Each row was made from one walk, in order. Every step used is in the known rows, and no mark comes twice. Write each row's walk.
Known rows:
m, d, r: [-0.58  0.08  0.36  0.12 -0.30  0.05  0.05  0.23  0.08 -0.18 -0.11  0.00
 -0.01  0.35  0.19 -0.06 -0.06 -0.14  0.10 -0.38 -0.03 -0.13 -0.27  0.03]
r, d: [-0.39  0.04  0.14  0.32 -0.34  0.17  0.02  0.25  0.09 -0.17 -0.07  0.22
 -0.03  0.40  0.26 -0.05  0.01 -0.54  0.03  0.15  0.12  0.05 -0.07  0.07]
h, d, r: [-0.22 -0.05  0.25  0.03 -0.38  0.00  0.19  0.22 -0.13 -0.21 -0.07  0.08
 -0.08  0.34  0.21 -0.10  0.07 -0.22  0.19 -0.24 -0.04 -0.02 -0.11  0.09]
r, d, m: [-0.55  0.01  0.28  0.10 -0.28  0.40  0.38  0.14  0.22 -0.07 -0.06  0.16
 -0.05  0.45  0.12 -0.01  0.20 -0.51  0.19  0.66  0.10  0.15 -0.07 -0.02]
d, m, e, s, t, p: [-0.28 -0.06 -0.08  0.36 -0.15  0.38  0.12  0.21  0.03 -0.57  0.07 -0.34
 -0.01  0.21  0.07 -0.29  0.00 -0.13  0.49  0.07 -0.23 -0.08 -0.11 -0.40]
p, c, s, t: [ 0.01 -0.04  0.05  0.06 -0.25 -0.08 -0.09  0.20 -0.02 -0.23  0.02  0.13
  0.00  0.56  0.24 -0.35 -0.03 -0.39  0.61 -0.03  0.24  0.17 -0.06 -0.32]
m, e, s, t: [-0.18 -0.15 -0.12  0.43 -0.19  0.16 -0.30  0.15 -0.04 -0.37  0.03 -0.13
  0.07  0.41  0.11 -0.38 -0.07 -0.27  0.43 -0.05  0.03  0.03 -0.10 -0.48]
t, p, c, s, e, k: [ 0.04  0.04  0.01  0.06 -0.41 -0.12 -0.33  0.20  0.13 -0.33  0.05  0.12
  0.06  0.11  0.15 -0.29  0.02 -0.81  0.28  0.04 -0.24 -0.01 -0.07 -0.34]
d, h: [ 0.39  0.14  0.18  0.05 -0.44  0.24  0.11  0.20 -0.01 -0.02 -0.21  0.10
  0.03  0.30  0.26 -0.25 -0.15 -0.59  0.09  0.15 -0.09 -0.08 -0.17  0.08]
k, d, m, e, s, c, p: [-0.53 -0.06 -0.12  0.32 -0.27 -0.06 -0.13  0.56  0.05 -0.30  0.02 -0.15
  0.10  0.11  0.20 -0.32  0.19 -0.23  0.30  0.54  0.03 -0.14  0.02 -0.43]
d, r: [-0.14  0.02  0.26  0.05 -0.40  0.12  0.13  0.26  0.11 -0.21 -0.08  0.04
 -0.09  0.30  0.22 -0.22 -0.10 -0.39  0.11 -0.11 -0.08 -0.13 -0.14 -0.14]
m, e, k, d: [ 0.00 -0.05  0.08  0.30 -0.44 -0.02 -0.40  0.28  0.12 -0.05 -0.10  0.01
  0.13  0.24  0.23 -0.24  0.22 -0.50 -0.10  0.40 -0.12 -0.07 -0.35 -0.39]
k, e: [ 0.44 -0.03  0.22  0.28 -0.42  0.20 -0.34  0.37  0.28 -0.04 -0.33  0.19
 -0.05  0.25  0.19 -0.35  0.04 -0.46 -0.07  0.21  0.00 -0.15 -0.05 -0.29]
c, s, e, m, d: [-0.58 -0.02  0.33  0.51 -0.18 -0.10 -0.31  0.11  0.11 -0.25 -0.13 -0.12
  0.13  0.35  0.06  0.00  0.30 -0.24  0.34 -0.25 -0.04  0.08 -0.15  0.11]
t, s, c: [-0.11 -0.17 -0.02  0.37 -0.32 -0.10 -0.15  0.41  0.14  0.04 -0.10 -0.06
 -0.05  0.27  0.29 -0.27 -0.14 -0.60  0.36  0.08  0.28 -0.26 -0.22 -0.06]
p, c: [ 0.10  0.04  0.25 -0.11 -0.35 -0.01  0.14  0.37  0.19 -0.21 -0.14  0.01
 -0.07  0.41  0.38 -0.27 -0.13 -0.62  0.32  0.50  0.14 -0.02 -0.15 -0.19]
t, p, c, s, e, k, d, m: [-0.42 -0.01  0.19  0.02 -0.32  0.03  0.09  0.32  0.18 -0.25  0.06 -0.01
  0.03  0.15  0.10 -0.14  0.35 -0.58  0.31  0.73 -0.04  0.08 -0.23 -0.43]
k, e, s, c, p: [-0.06 -0.01 -0.16  0.37 -0.35 -0.10 -0.23  0.64  0.12 -0.32 -0.10  0.03
  0.03  0.12  0.27 -0.42  0.05 -0.34  0.24  0.20  0.10 -0.20  0.11 -0.41]
p, c, s, e, k, d, r: [-0.53 -0.04  0.18  0.01 -0.42 -0.31 -0.22  0.37  0.05 -0.28  0.10  0.12
 -0.02  0.11  0.21 -0.18  0.05 -0.50  0.09 -0.06 -0.01 -0.03 -0.21 -0.43]
k, d, m, e, s: [-0.43 -0.20  0.17  0.46 -0.25  0.33 -0.22  0.30  0.17 -0.26 -0.01 -0.23
  0.05  0.07  0.03 -0.23  0.13 -0.36  0.34  0.54 -0.10 -0.06 -0.10 -0.53]
m, e, s, c: [ 0.06 -0.21 -0.02  0.42 -0.28 -0.02 -0.22  0.40  0.13 -0.06  0.00 -0.18
  0.00  0.19  0.19 -0.35 -0.14 -0.55  0.32 -0.02  0.16 -0.22 -0.14 -0.40]
s, c: [ 0.37 -0.05  0.07  0.20 -0.35 -0.09  0.09  0.42  0.14  0.11 -0.10  0.01
 -0.02  0.43  0.32 -0.31 -0.03 -0.68  0.20  0.13  0.32 -0.17 -0.26 -0.13]
k, e, m: [ 0.27 -0.11  0.28  0.45 -0.33  0.15 -0.12  0.23  0.38 -0.19 -0.33 -0.09
 -0.07  0.35  0.15 -0.26  0.24 -0.37  0.10  0.18 -0.07 -0.01 -0.01 -0.24]
h, d: [ 0.21 -0.05  0.18  0.18 -0.37  0.05  0.05  0.22 -0.15 -0.10 -0.18  0.10
  0.03  0.45  0.24 -0.12  0.25 -0.37  0.27  0.15  0.07  0.08 -0.13  0.18]

Write each row's walk:
[-0.74 -0.04  0.00  0.03 -0.13  0.15  0.27  0.28  0.06 -0.61  0.14 -0.25
 -0.11  0.26  0.21 -0.18 -0.19 -0.22  0.48  0.26 -0.06  0.03 -0.04 -0.35]	r, d, m, e, s, t, p, c
[-0.31 -0.05  0.21  0.14 -0.36  0.09 -0.07  0.21  0.18 -0.04  0.00  0.13
  0.10  0.25  0.04 -0.16  0.47 -0.64  0.23  0.72  0.04  0.13 -0.23 -0.41]	c, s, e, k, d, m
[-0.03  0.08  0.03 -0.06 -0.24  0.00  0.30  0.38  0.05 -0.51  0.00 -0.18
 -0.09  0.40  0.37 -0.30 -0.17 -0.35  0.43  0.21  0.04 -0.03 -0.20 -0.23]	s, t, p, c
[ 0.07  0.09  0.19 -0.05 -0.32  0.07  0.27  0.45  0.16 -0.45 -0.08 -0.17
 -0.11  0.24  0.38 -0.25 -0.18 -0.47  0.35  0.36 -0.07 -0.14 -0.16 -0.16]	t, p, c
[-0.34  0.03  0.39  0.46 -0.21  0.06  0.02  0.14  0.20 -0.17 -0.24 -0.20
  0.09  0.51  0.18 -0.01  0.27 -0.17  0.28 -0.05  0.03  0.04 -0.28  0.13]	e, m, d
[-0.03  0.11  0.33  0.25 -0.31  0.13 -0.04  0.15  0.10 -0.05 -0.33 -0.03
  0.05  0.31  0.16 -0.09  0.03 -0.20  0.04 -0.20 -0.11 -0.04 -0.20  0.17]	k, e, m, d, h
[ 0.12  0.03 -0.05  0.34 -0.26  0.19  0.02  0.27 -0.03 -0.45  0.04 -0.09
  0.00  0.31  0.18 -0.30  0.02 -0.22  0.50 -0.26 -0.11 -0.05 -0.10 -0.19]	c, s, t, p
[ 0.17 -0.14  0.12  0.56 -0.37  0.25 -0.40  0.47  0.28 -0.27 -0.19  0.04
 -0.04  0.07  0.12 -0.38  0.00 -0.51  0.23  0.15  0.07 -0.13  0.00 -0.56]	k, e, s
[-0.29  0.14  0.25  0.24 -0.26  0.02 -0.04  0.08 -0.03 -0.15 -0.20 -0.10
  0.11  0.31  0.14 -0.03  0.03 -0.34  0.11 -0.16 -0.12  0.00 -0.24  0.26]	s, e, m, d, h
[-0.69  0.02  0.31  0.38 -0.14 -0.15 -0.15  0.21  0.12 -0.47 -0.06 -0.27
  0.06  0.25  0.13  0.01  0.17 -0.17  0.43 -0.25 -0.11  0.02 -0.14  0.07]	t, p, c, s, e, m, d
[-0.12 -0.05 -0.15  0.47 -0.19  0.27 -0.07  0.27 -0.03 -0.61  0.06 -0.32
  0.00  0.19  0.14 -0.33 -0.10 -0.16  0.42 -0.17 -0.23 -0.14 -0.12 -0.36]	m, e, s, t, p
[ 0.12 -0.03  0.32  0.03 -0.38 -0.02 -0.14  0.33  0.16 -0.15 -0.04  0.16
 -0.04  0.29  0.26 -0.29 -0.06 -0.58  0.56  0.16  0.09  0.05  0.04 -0.23]	p, c, s
[-0.09 -0.06  0.31  0.01 -0.30  0.30  0.42  0.11  0.02 -0.01 -0.15  0.06
  0.00  0.49  0.11 -0.07  0.40 -0.38  0.38  0.65  0.07  0.17 -0.12  0.07]	h, d, m
[-0.12  0.15  0.13  0.12 -0.40  0.23  0.13  0.19 -0.06 -0.07 -0.11  0.23
 -0.02  0.29  0.26 -0.08 -0.18 -0.56 -0.02  0.03 -0.02  0.01 -0.09  0.21]	r, d, h
[-0.61 -0.06 -0.12  0.41 -0.12  0.38  0.15  0.21  0.00 -0.61  0.14 -0.27
 -0.04  0.21  0.08 -0.18 -0.02 -0.11  0.42 -0.03 -0.19 -0.02 -0.07 -0.31]	r, d, m, e, s, t, p
[-0.12 -0.17  0.10  0.49 -0.30  0.28 -0.40  0.26  0.14 -0.32 -0.05 -0.17
  0.04  0.10  0.09 -0.32 -0.10 -0.43  0.34  0.12 -0.17 -0.13 -0.01 -0.43]	m, e, s
[ 0.13 -0.01  0.03  0.18 -0.45 -0.06 -0.49  0.10  0.13 -0.12 -0.01  0.27
  0.12  0.22  0.09 -0.31  0.14 -0.88  0.19  0.03 -0.15  0.04 -0.09 -0.32]	c, s, e, k
[ 0.10  0.00  0.25  0.07 -0.35  0.05 -0.03  0.39  0.15 -0.35  0.00  0.01
 -0.08  0.15  0.26 -0.27 -0.09 -0.47  0.60  0.04 -0.07 -0.05  0.04 -0.20]	t, p, c, s
[-0.42 -0.21  0.01  0.37 -0.22  0.08 -0.02  0.33  0.16 -0.04  0.07 -0.11
 -0.04  0.22  0.12 -0.20 -0.07 -0.52  0.31  0.14  0.19 -0.11 -0.07 -0.34]	r, d, m, e, s, c
[ 0.04  0.00  0.06  0.02 -0.43 -0.17 -0.41  0.14  0.15 -0.18  0.01  0.25
  0.08  0.23  0.15 -0.30  0.05 -0.90  0.24  0.14 -0.10  0.07 -0.07 -0.36]	p, c, s, e, k
